Each row was made from one path, in order. Every step used is in the known rows, and no mark comes twice. Write each row's path.
(in the rows, 128 means zero)
Known rows:
labib, dobo: [ 92 133 130 120 147 118 160 121  96  91 142 170  99 118 138 145 101 148
 110 105 150 119 144 141 101 140 110 117 111 126 143 104  98 107 150 119
 129 152 162 124 141 128 117 161  90 105 146 107 128 111 149 113 140 118
 126 119 152 135]
zekod, bebe, puli, dofog, loguli: [116  88 150 124 109 154 180 141  86 128 155 158 128  87 139 104 126 111
 168 103 145 129 131 145 138 187 149 110  96 123 112 116 146 156 121 172
 104 214 138 154 114 156 163 145 174 125 115 136 152 112 170 148 146  97
 103 164 145 139]
gumit, vuliv, tufu: [144 132 114 126 139 133 179 118 121 136  96 133 136 118  89 148  94 178
 119 108 121 104 164 145 127 141  87 150 117 111 161 121 126 145 110 111
 140 151 111 132 104 111 135 147  61 136 100 108 124  96 149 103 121 152
 173 141  98 153]
dobo, zusoli, zekod, bebe, puli: [116  89 134 138  75 186 169 115  93 126 144 155  91 115 164 151  94 152
 150 102  83 118 157 129 113 180 136 158 123  76 163 107 110 160 133 122
  80 175 151 113 109 169 160 136 171  99 140 126 111 107 123  79 120 150
 136 192 129 159]
dofog, loguli, labib, dobo: [ 68  70 150 112 151 156 183 137  40  85 143 171 115 114 104 144 135 141
 131  91 149 129 136 158  86 139 118  84 120 132  93 106 146 145 147 153
  93 159 175 141 125 101  94 157  96  92 129  83 143 122 136 146 162  97
 152 152 194 121]
zusoli, zekod, bebe: [125 131 137 121  89 153 159 131 103 122 151 167  91 129 138 134  94 111
 128 123 106 125 143 149 112 137 132 158 132  84 158 106  90 170 144 172
 118 152 131 130 130 160 140 143 126  92 131 142 138  90 133 101  87 120
 127 173 131 115]
vuliv, dofog, loguli, labib, dobo: [ 77  74 139 113 123 179 193 139  39  86 136 185 126 106  84 135 133 125
 131  79 147 110 149 183  63 144 129  64  99 128  97  83 151 126 136 151
  97 149 178 140 146 115  89 179  77  97 117  73 125 114 129 131 170 101
 174 157 183 118]
zekod, zusoli: [108 115 125 108 133 130 159 108 116 106 140 146 103 164 119 142  95 159
 118 125 159 110 141 130  87 140 134 130 107 114 120 135 105 127 134 152
 142 173 170 124 155 122 121 138 134 109 123  96 128  97 134 123 130 118
 162 142  86 142]
dobo, zusoli, zekod: [ 89  95 126  96 102 167 158 126 106 121 133 156  96 159 140 154 109 147
 137 124  88 100 174 124 113 148 100 156  90  95 122  99 117 154 138 114
 102 148 169  96 116 133 140 147 136 117 141 105 111 122 119  75 121 148
 144 161 133 135]
bebe, puli, dofog, loguli: [103  77 143  92 117 144 174 143  84 120 141 142 128 106 144  95 143 127
 160 109 144 114 142 133 146 198 122 106  64 141  92 106 167 139 119 139
 111 197 169 150 122 132 154 154 170 148 126 124 153 120 171 149 161  95
 118 148 132 140]
vuliv, gumit: [128 162 133 127 153 160 139 140 104 130  86 130 119 135 129 112  98 139
 116 120 132 103 141 127 125 137 116 136 103 121 109 133 112 119 133 134
 148 141 151 110 124 131 119 157 124 150 125 116 149 120 162 143 123 123
 152 148  89 138]
bebe, puli, dofog, loguli, gumit, vuliv: [112  78 139 102 102 138 224 147  99 165 101 146 156  67 118 102 150 150
 155 125 127 103 146 149 134 190 113  94  44 156  96 110 201 162 122 138
 119 220 151 168 108 110 139 170 118 161 114 128 159  90 170 137 132 135
 152 159 120 151]
labib, loguli, dofog: [102 113 133 148 132 111 113 129  83  92 117 150  98 122 113 145 164 150
 146 133 162 117 120 124 107 138 109  94 151 134 103 118 123 139 140 120
 136 167 154 130 148 117 102 172 122 125 124 102 117 107 130 100 115 130
 172 151 176 120]
labib, loguli, gumit: [106 148 114 122 152 102 181 131  71 119 119 179 111 104 116 146 151 155
 145 144 152 107 135 143 110 128  97 107 121 142 111 111 139 121 144 140
 151 162 164 148 130  97 102 157  90 122 133 131 143 102 147 102 105 139
 172 163 165 122]
dofog, loguli, labib, dobo, zusoli, zekod: [ 51  25 147  92 117 199 203 128  39  99 153 175  91 145 107 182 139 154
 144  89  97 117 164 148  80 160 118  97 108 103  96  86 150 171 158 136
  57 148 188 122 107 114 112 158 114  76 155  65 122 133 112  98 164 121
 174 182 207 125]
dobo, zusoli, zekod, bebe: [108 100 137 127 101 182 169 125 103 124 147 167  94 147 138 160  91 135
 148 121  86 118 161 134 112 144 135 159 125  80 146 112  96 169 144 156
  94 168 134  99 110 151 150 138 140  92 129 117 109 115 120  77  99 155
 125 184 138 135]
dofog, loguli, labib: [ 86  65 155 110 133 159 168 141  58  94 128 153 133 124 101 118 137 139
 143 109 132 124 129 153  97 134 125 102 111 126  61 122 161 172 127 164
 101 161 173 141 103  96  94 144 129 118 107 101 143 119 139 165 142  89
 153 162 166 113]
puli, bebe: [124 140 153 126 149 128 127 126 105 113  98 147 109 133 141 124 126 144
 125 110 148 127 132 137 112 142 113 166  99 118 120 141 100 106 150 115
 145 170 140 102 132 129 114 157 107 138 144 115 146 105 148 106 135 124
 140 132 128  95]
dofog, loguli, gumit, vuliv: [100 100 142  87 120 130 218 129 111 146  94 166 141  94  94 124 142 148
 136 138 117 112 150 156 108 135 120  95  81 156  96 122 173 173 121 152
 121 181 147 132 114  97 102 155  77 137 119 124 154  80 147 154 103 139
 156 154 134 131]
tefa, devan, puli, bebe: [128 116 145 161 154 118 131 128 111  95 123 195 129 108 149 137 112 144
 151  82 120 123 134  97 112 178 107 157 124 104 112 140 105  87 173 120
 146 192 115  92 114 170  90 182 120 131 118 142 120  98 131 117 153 132
 141 170  99 120]
bebe, zekod: [123 153 148 121 120 112 139 123  99 102 151 150 142 128 141  98  94 153
 131 134 110  93 132 134 141 147  92 146  83 118 129 129  92 143 121 106
 142 146 132 118 120 101 107 160 130 115 114  80 131 124 156 141 136 141
 118 112 138 134]
devan, puli: [101 121 146 136 129 119 131 132 118 105 155 166 119  99 124 122  97 168
 135 120 128 115 133 127 130 144 109 120 114 112 124 132 111 107 126 141
 141 162 150 115 119 161 106 132 115 124  98 130 123  96 156 129 137 109
 134 175 104 136]
zusoli, zekod, bebe, puli, dofog, loguli: [114  79 151  93  78 171 188 145  82 132 165 164 100 103 149 106 126  99
 159 105 121 126 150 154 142 197 142 128  89  95 133  89 149 183 133 182
  94 194 146 158 129 173 173 146 179 105 136 144 163 101 154 124 136  87
 124 183 144 126]
devan, tefa: [107 151  97 130 119 102 141 145  94  87 140 175 133 107 134 148  93 152
 118 135 138 104 142 139  97 130  94 128 119 141 117 141 110 110 138 124
 130 145 176 106 132 127 108 126 133 139 108 149  95 122 141 147 158 104
 111 151 117 142]
dobo, labib, loguli: [100 120 132 136 154 136 151 122  69  53 120 160  95 110 105 166 133 176
 130 112 145 124 164 137 105 131 121 115 136 133 118 112 122  91 138  92
 123 183 151 139 113 100 105 164 103  80 129 100 118 131 150 107 151 112
 161 165 167 127]
loguli, labib, dobo: [102 104 131 147 149 146 154 131  57  93 132 162 121 116 118 152 120 162
 117  93 148 119 129 154  85 137  94 116 121 112 113 112 117 118 153 126
 112 158 174 145 117 101  96 158  86 100 132  82 135 120 143 114 145 116
 157 145 166 123]
dofog, loguli, gumit: [ 99 117 144  77 136 127 206 133  82 131 123 176 131 103 117 120 140 136
 157 152 128 120 126 163  97 128 124  90  87 150  78 122 167 161 118 170
 131 158 165 129 125 109 102 147 109 137 116 139 158  97 145 160 120 113
 146 158 141 115]
bebe, puli: [117 123 129 129 105 130 139 123  97 109 129 139 115 104 158 108 107 162
 132 117 127 115 145 127 117 171 110 140 100 117 130 116 129 120 121  97
 122 174 168 130 127 140 131 142 149 139 127 131 133 103 152 130 137 114
 128 141 115 144]
loguli, labib, dobo, bebe, zekod: [ 93 123 144 168 116 141 181 123  21  99 154 164 156 111 109 121  96 191
  98 103 109 113 136 187  94 141  71 125 110 118  97 123  89 142 133 100
 122 138 163 153  83  86  89 182  95  91 102  60 117 116 144 108 142 117
 149 147 196 144]
tefa, devan, puli: [114 109 132 157 138 113 140 134 116  91 152 202 127 103 143 126  93 144
 152  98 109 103 146  91 111 173  96 130 134 110 110 123 118 106 142 139
 146 178 135 110 105 160  90 176 131 134  98 149 114 110 132 140 130 130
 130 175  96 151]
loguli, gumit, vuliv, tufu: [155 153 111 121 141 125 211 123 103 160  88 149 159  95  87 149 104 187
 126 133 109 101 147 165 111 137  81 134 106 122 143 121 149 161 111 126
 157 153 121 135  97  91 119 148  44 150  95 129 139  86 148  97  97 161
 192 161  90 147]
dofog, loguli, labib, dobo, bebe, puli: [ 59  52 138 142 105 168 210 121   5  97 140 165 121  82 117 125 131 184
 111  73 124 146 138 183  67 174 115  79 126 136  85 106 146 141 126 121
  80 166 205 162 100 124 100 160 134 100 122 106 131  93 144 139 166  68
 163 173 191 143]
zusoli, zekod: [110 119 129  91  97 139 148 131 103 116 137 156  94 142 142 119 109 127
 116 129 108 112 154 129 110 147 102 151 101  94 131  91 112 157 137 133
 123 135 163 122 140 142 134 154 128 113 137 130 137  98 129 108 111 115
 139 149 124 117]
loguli, labib, dobo, zusoli: [ 75  72 131 150 152 180 175 131  55  98 131 163 127 128 113 188 112 178
 128  89 122 107 145 144  84 147 100 110 117 112  97 117 120 114 154 103
  89 171 179 121  97  98 108 153  98 106 131  57 101 149 127  86 150 155
 152 155 176 152]

Which path is each row?
[ 96  49 141 120  89 185 193 139  80 118  86 147 156 107  57 116 135 131
 130  95 123  96 162 159  83 137 123  89  86 127  97  94 172 162 109 143
  91 178 148 140 121  95  88 174  74 117  94  71 114  99 132 142 138 134
 190 159 150 126]
gumit, vuliv, dofog, loguli, labib
[ 95  55 152 110 143 160 172 162  59 115 131 153 153 126 100 118 145 121
 150 117 141 113 124 159 115 153 108 102  74 132  38 114 174 167 129 175
 112 191 167 166  94  92 127 158 138 137  96  94 153 138 158 151 144  95
 134 157 159 112]
puli, dofog, loguli, labib
[130 139 113 127  99 141 209 133 120 154  73 163 162  86  84 116 119 146
 122 132 120  79 162 163  82 129 101 112  64 131 130 102 150 132 119 124
 144 175 144 129 138 106 100 179  52 155  98 121 114  78 131 101 102 172
 180 152  98 136]
loguli, gumit, vuliv, dofog
[114 126 114 141 136 110 195 129  98 133  90 166 118  90  91 147 160 171
 128 137 139 100 155 145 118 131  95 116 114 148 139 112 142 127 141 126
 138 187 138 150 123  89  97 170  54 119 127 120 134  81 146  97  89 165
 181 154 154 137]
labib, loguli, gumit, vuliv
[ 90 141 138 123 118 123 208  91  71 109 177 163 115 149 114 142  78 195
  88 106 143 106 146 178  84 150 110 120 106 122 137 135  63 119 139 121
 141 151 159 133 136 107 106 168 112  71 119  53 114  94 140 103 150 123
 156 128 139 167]
labib, dobo, bebe, zekod, zusoli
[ 78  64 123 122 121 192 179 131  50 109 145 170 101 142 123 186 114 165
 122  92 100 104 161 143  82 158  95 128 110  86 114  90 127 148 165 112
  81 151 185 129 108 108 117 160 101  84 152  67 105 133 117  61 144 141
 173 174 182 136]
loguli, labib, dobo, zusoli, zekod
[ 91  54 144 117 130 168 190 152  37 104 148 157 133  84 127 127 147 144
 142  78 154 118 133 161 111 199 113  82  79 133  84  93 172 125 144 134
  88 204 186 179 109 116 136 166 133 123 132  87 151 129 164 136 184  88
 150 155 181 138]
bebe, puli, dofog, loguli, labib, dobo
[138 139 176 126 127 114 140 102 110 113 162 156 116 132 118 132  96 184
 132 110 148  95 115 141 137 175 129 156  85 102 145 172  85  92 160 131
 160 181 130  95 148 143  96 148 119  92 118  57 133  83 147 103 169 132
 178 155  91 117]
devan, puli, bebe, zekod, zusoli
[138 160 169 128 132 119 126 117  93 111 123 145 139 128 141 106 109 151
 131 124 129 103 127 140 138 156  96 179  75 115 130 152  79 122 150  94
 144 160 117 101 124 105 104 172 118 120 137  73 145 114 154 122 152 140
 138 106 141  97]
puli, bebe, zekod
[145 128 130 158 107 144 160 138 101 134 140 148 137  85 153 115 103 129
 144 106 147 117 129 140 145 183 131 139 100 106 137 123 112 129 129 149
 127 221 136 156 109 159 163 145 166 137 110 138 145 110 174 111 126 120
 102 161 119 150]
zekod, bebe, puli, dofog
[120 125 114 146 120 151 221 130  82  99  67 170 142  65  52 159 146 188
 124 120 128  91 186 175  78 130 121  91 100 143 125  95 163  88 127  88
 131 196 134 155 127  79  85 197  35 101 104 105 105  94 139  72 127 163
 217 187 146 138]
dobo, labib, loguli, gumit, vuliv, dofog
[130 123 130 135  70 161 156 118  92 123 149 154  89 102 156 115  96 133
 134 107 101 128 142 136 116 176 133 168 131  82 178  97 101 161 134 142
 104 170 144 140 137 180 153 139 166 101 136 149 135  81 140 105 112 114
 132 177 122 132]
zusoli, zekod, bebe, puli
[ 96 106 140 151 119 146 208 101  31 108 168 166 142 142  95 150  90 206
  82  98 137 106 129 186  69 152  99 118 119 107 104 138  85 140 145 124
 129 154 180 155 111  84  90 166 108  69 111  30 109 105 132 102 151 119
 188 150 161 158]
loguli, labib, dobo, bebe, zekod, zusoli
[131 115 126 126 112 132 147 146  96 126 132 143 142 106 162 102 115 144
 144 118 144 103 143 131 146 192  95 139  63 122 106 111 136 116 125 109
 133 199 165 157 121 132 161 155 161 158 121 123 136 121 171 114 143 117
 116 137 112 149]
bebe, puli, dofog
[ 79  99 132 168 131 149 187 131  34 104 135 169 134 112 102 144 107 185
  91  88 129 140 137 180  60 133  93 109 132 121  89 112 105 129 142 122
 118 153 187 159  93 114  92 161  89 104 104 102 118 109 140 100 130  92
 154 165 176 144]
loguli, labib, dobo, bebe
[ 68  82 162 133 115 148 209 124   4  94 164 172 149 105  97 119 115 177
 113 100 110 123 128 193  95 151  95  91 110 132  75 122 118 165 128 127
  99 135 162 151  87  85  84 179 108  78 107  53 130 118 140 145 159  89
 153 152 217 138]
dofog, loguli, labib, dobo, bebe, zekod
[ 85  39 143 138 105 171 201 150  21 126 131 145 164  95 116 100 142 162
 134  96 122 133 135 177 104 189  99  94  85 132  37 112 179 165 110 144
  94 193 195 186  75 113 136 159 172 144  93 114 132 111 165 140 154  69
 150 188 162 144]
dobo, bebe, puli, dofog, loguli, labib
[106 134 139 124 106 125 188  98  82 117 156 145 138 161 111 114  81 188
 101 129 125 103 140 162  98 143 106 137  95 117 110 145  80 144 117 128
 147 154 159 129 122 105 111 155 144 100 100  71 108  91 137 120 131 121
 158 142 113 152]
dobo, bebe, zekod, zusoli
[102 118 137  77 112 143 217 142  83 125 113 181 148  99  98 106 135 116
 163 139 129 100 141 180  76 132 130  72  61 143  84 102 174 144 115 164
 133 148 168 123 155 117  93 162  94 145  99 134 135  92 128 146 135 119
 166 162 128 119]
vuliv, dofog, loguli, gumit
[103  45 147 117 122 172 170 153  44 117 137 144 152  97 122 106 153 135
 159 102 139 114 124 145 127 197 110 104  74 124  56 114 190 158 120 143
  95 200 179 177 101 110 140 157 165 147 111  99 152 128 166 148 169  88
 149 168 154 130]
bebe, puli, dofog, loguli, labib
[ 63  53 143 128 145 160 224 150  19 117 149 174 145 112  92 134 139 152
 118  85 147 140 132 195  88 156  98  75  96 141  38 106 147 150 140 160
 109 175 183 175  86 100 119 175 106 109 105  93 139 127 158 118 153  77
 138 174 194 137]
puli, dofog, loguli, labib, dobo, bebe
[146 151  95 131 160 116 217 123  85 145  91 163 132  90  67 167 143 190
 132 133 138 102 154 162 124 138  80 120 132 131 158 109 152 134 127 128
 151 162 123 151 109  84 117 158  28 122 113 118 139  84 150  75 104 165
 220 171 149 146]
labib, loguli, gumit, vuliv, tufu
[ 98  85 122 178 113 161 197 146  21 127 137 155 154  85 128 126 120 188
 101  81 136 128 132 179  92 189  79 108  98 115  79 100 127 116 143 107
 113 191 195 190  83 121 136 171 129 132 107 105 121 114 162  85 153  92
 145 166 165 155]
loguli, labib, dobo, bebe, puli, dofog
[ 90  91 133 106 112 135 239 147  45 160 127 168 154  76 124  90 140 162
 147 132 114 127 135 190 104 185 109  86  60 151  43 115 184 157 108 154
 129 188 197 170  97 123 138 160 154 166  97 155 148  91 166 132 129  84
 135 185 132 147]
dobo, bebe, puli, dofog, loguli, gumit
